Each row comes from the steps of one path. Every step used is in the known rows, and no mark comes twice. Write the path behind each row, first mark first.
In the rows, zero is written as 128.
Known rows
N V: [134 143 164 119 123 121 183 132  98 128 134 105  70 171 132 134  82  98
 123 117 135 107 116]
R V B: [139 139 139  85 109 106 247 185 147 121 197 140 114 134 129 112 107 158
 137 108 128 108 127]
N M G J A B: [126 142 104 140 132 118  80 139 126 131  85 119  72 105 124 122  79 120
 129 119 135 118 109]
G J B: [142 117  96 171 111 140  91 150  88 135 118 128  68 122 131 144 140 170
 145  87 133 118 125]
N M G J A B V: [114 129 105 147 142 116  88 121 111 130 117 124 109 107 114 126 146 130
 130 139 132 120 113]
A B V N M G: [126 124 149 108 147 144 120 121 139 130 158 130 188 120 134 105 150  51
 118 141 120 118 116]
A B: [137 141 132 110 114 137 200 127 101 124 161 111 111 129 134 122  97 102
 123 125 134 132 107]
J G A B V: [126 146 116  91 121 114 202  98  87 111 143 118 146 126 127 136 180 210
 129 167 138 172 120]
C R V N: [140 116 153 100 111 128 153 149 161 130 199 149 141 146 155 117  56  85
 134 133 121 116 127]
A B V: [126 128 133 119 123 134 208 111  86 122 194 115 150 130 125 127 162 116
 124 145 131 134 111]
C R V: [127 120 146 122 108 122 172 141 129 127 222 138 112 145 145 122  90 110
 128 121 128 127 120]
J G M: [140 131 118 111 127 131 141 134 101 118 113 113  71 140 131 115 148 134
 129 132 143 115 126]
B V N M G: [113 111 144 139 147 139  99 122 148 135 160 129 177 132 128 108 141  43
 119 131 120  98 128]
V N M G J A B: [137 135 106 117 135 126  63 147 159 135  61 131 101 107 134 118  44  95
 136 130 129 106 117]
M G J A B V N: [129 115  92 141 139 108 116 142 127 136  81 154 148 110 122 135 130  96
 147 153 132  73 123]
G A B: [138 152 145  95 107 123 199 112  97 120 116 114 129 129 124 139 116 158
 115 122 137 172 125]
A G J: [127 131 103 164 108 124  81 141 142 133  86 137 122 129 134 133 152 112
 113 110 123 168 118]
M G A: [116 132 133 156 122 110 155 128 111 130  94 137 138 133 115 142 150  99
 113 101 138 116 134]
N M G J B V R: [117 118 119 194 145 147  35 113 119 133 114 125  98 112 115 153 191 176
 135 105 122 114 157]
M G: [116 122 124 171 128 123 153 143 112 134 140 133 120 134 124 126 130  43
 121 105 135  75 117]
N V R: [133 156 177 120 127 127 189 109 124 125 112  93  51 169 127 153  44 132
 125 130 131 102 147]
R V: [119 127 148 135 112 111 229 157 128 125 196 128 111 142 134 124  92  84
 129 115 134 113 116]
A G M: [133 124 130 144 124 138 115 125 149 123  81 130 118 151 117 117 193 121
  98 109 137 177 132]
R V N M G J: [127 123 150 126 128 113  75 187 160 140 119 154 154 116 150 116  87   9
 127 102 118  96 120]
B V N M: [121 120 153 107 135 150 121 107 143 128 182 105 155 141 131 108 104  95
 123 143 116 138 131]
A B V N: [137 123 138  97 127 139 190 120 120 126 170 124 175 131 135 120 127  92
 130 157 124 124 120]
V B: [144 142 123  91 112 129 195 156 131 124 160 119  97 135 124 115 111 171
 131 110 126 107 131]

Which path is each row?
[133 132 117  94 132 133  94 115 140 128 116 110 115 117 128 119  72 163
 140 162 122 146 125] => G J A B V N M
[114 141 152 118 137 123 138  97 103 122 138 124 182 118 113 127 196 130
 103 126 131 172 123] => N M G A B V
[123 158 131  93 127 120 205  75 111 108 123 107 129 125 121 157 147 246
 131 180 133 170 151] => J G A B V R
[115 144 151 131 136 115 186  87 114 120 103 129 169 120 105 163 185 152
 115 143 132 134 157] => M G A B V R
[112 154 168 118 142 128 141  75 127 118 118 111 162 118 108 147 162 167
 105 140 126 169 156] => N M G A B V R
[118 121  83 187 127 100 105 150 119 138  74 139  65 121 116 140  99 100
 140 112 140  61 122] => M G J A
[126 147 114 110 113 112 172 115 109 117 114 114  97 137 131 136 112 192
 129 137 138 152 128] => J G A
[111 130 146 149 131 136 188  89 121 123 171 101 111 143 115 149 127 142
 128 150 125 114 155] => B V R
[130 125 141 110 134 117 166 120 120 128 100 153 217 121 120 137 182  93
 119 140 130 127 133] => M G A B V N
[123 142 109 133 128 118 161  98 117 122 105 107  72 118 111 161  93 209
 146 166 131 120 149] => G J A B V R
[122 104  80 205 121 140  72 127 124 131 110 151 128 128 120 143 252 209
 129 106 127 178 128] => A G J B V
[137 141  94 129 113 115 151 135 107 128  98 116  55 117 125 138  60 161
 143 133 139 120 114] => G J A B
[139 107 118 140 130 158  38 128 124 135 134 123 126 122 135 126 153 171
 143 115 117 142 135] => G J B V N M
[156 153 156  68 119 114 200 161 118 123 132 114  74 162 127 123  97 172
 130 111 129 103 127] => N V B
[136 123 168  82 118 140 109 137 178 128 209 130 133 144 158 102  36 101
 124 131 115 149 126] => C R V N M
[138 158 117  83 112 117 194 114 101 113 114 115 110 125 136 134 115 201
 127 147 140 168 116] => J G A B
[113 111 106 152 147 118  50 130 152 139  94 134 124 120 118 123 107  97
 139 141 124  89 133] => B V N M G J A
[137 117 149 113 124 122  15 171 162 141 143 164 158 118 161 114  84  32
 127 110 112 113 123] => C R V N M G J
[109 127  85 179 120 122 166 112 182 122 105 122  66 153 110 125  89 192
 121 131 140 159 124] => J A G
[138 139 122  70 124 120 183 106 119 115 121 129 175 128 137 131 145 185
 135 177 130 161 129] => J G A B V N
[122 107 130 156 144 144  83 108 140 130 108 142 167 130 111 131 194 182
 125 106 129 148 151] => J B V N M G A
[130 121 150 112 115 118 213 167 158 128 172 140 139 144 144 118  59  59
 136 126 127 100 124] => R V N
[137 123  99 112 126 119 141 128 125 130 101 129 123 119 126 135  93 148
 151 165 129 112 126] => G J A B V N
[117 121 120 125 152 131 136 110 163 127 135 124 134 125 116 108  99 120
 131 157 131 108 121] => J A B V N M G
[119 104 107 192 140 141  30 135  93 137 136 138 118 112 121 131 225 142
 132  91 127 117 126] => N M G J B V
[133 107  89 205 124 131  69 164  90 140  92 153  90 113 127 144 178 118
 142  76 135  78 123] => M G J B
[135 143 165  62 127 140 144  90 132 120 136 108 186 128 126 122 126 161
 113 149 120 199 135] => G A B V N M
[135 149 139  52 131 133 139  94 135 113 135 110 167 125 139 116 125 198
 125 174 124 192 127] => J G A B V N M
[141 110 107 163 134 151   5 161 141 142  82 144 111 112 139 124 128 104
 137  83 122 104 130] => V N M G J B
[134 125 137 109 141 134  53 141 122 138 116 140 191 103 141 117 155  40
 123 133 114 117 116] => A B V N M G J
[130 105 102 164 131 159   9 124 172 132  97 142 152 126 131 123 196 199
 125 116 114 197 135] => A G J B V N M
[121  95 121 170 151 158  80 123 143 133 154 138 144 130 122 115 175 126
 134 110 125 105 133] => J B V N M G
[114 122 155 124 141 126 101 106 144 130 112 133 199 133 117 124 162  99
 111 129 122 140 145] => B V N M G A
[121 114 133 138 142 132  32 141 130 142 115 139 179 116 136 121 159  31
 125 123 113  99 128] => B V N M G J
[135 108 126 159 131 130  56 191 157 139 117 163 126 113 145 122 122  96
 142  81 124 104 126] => R V N M G J B
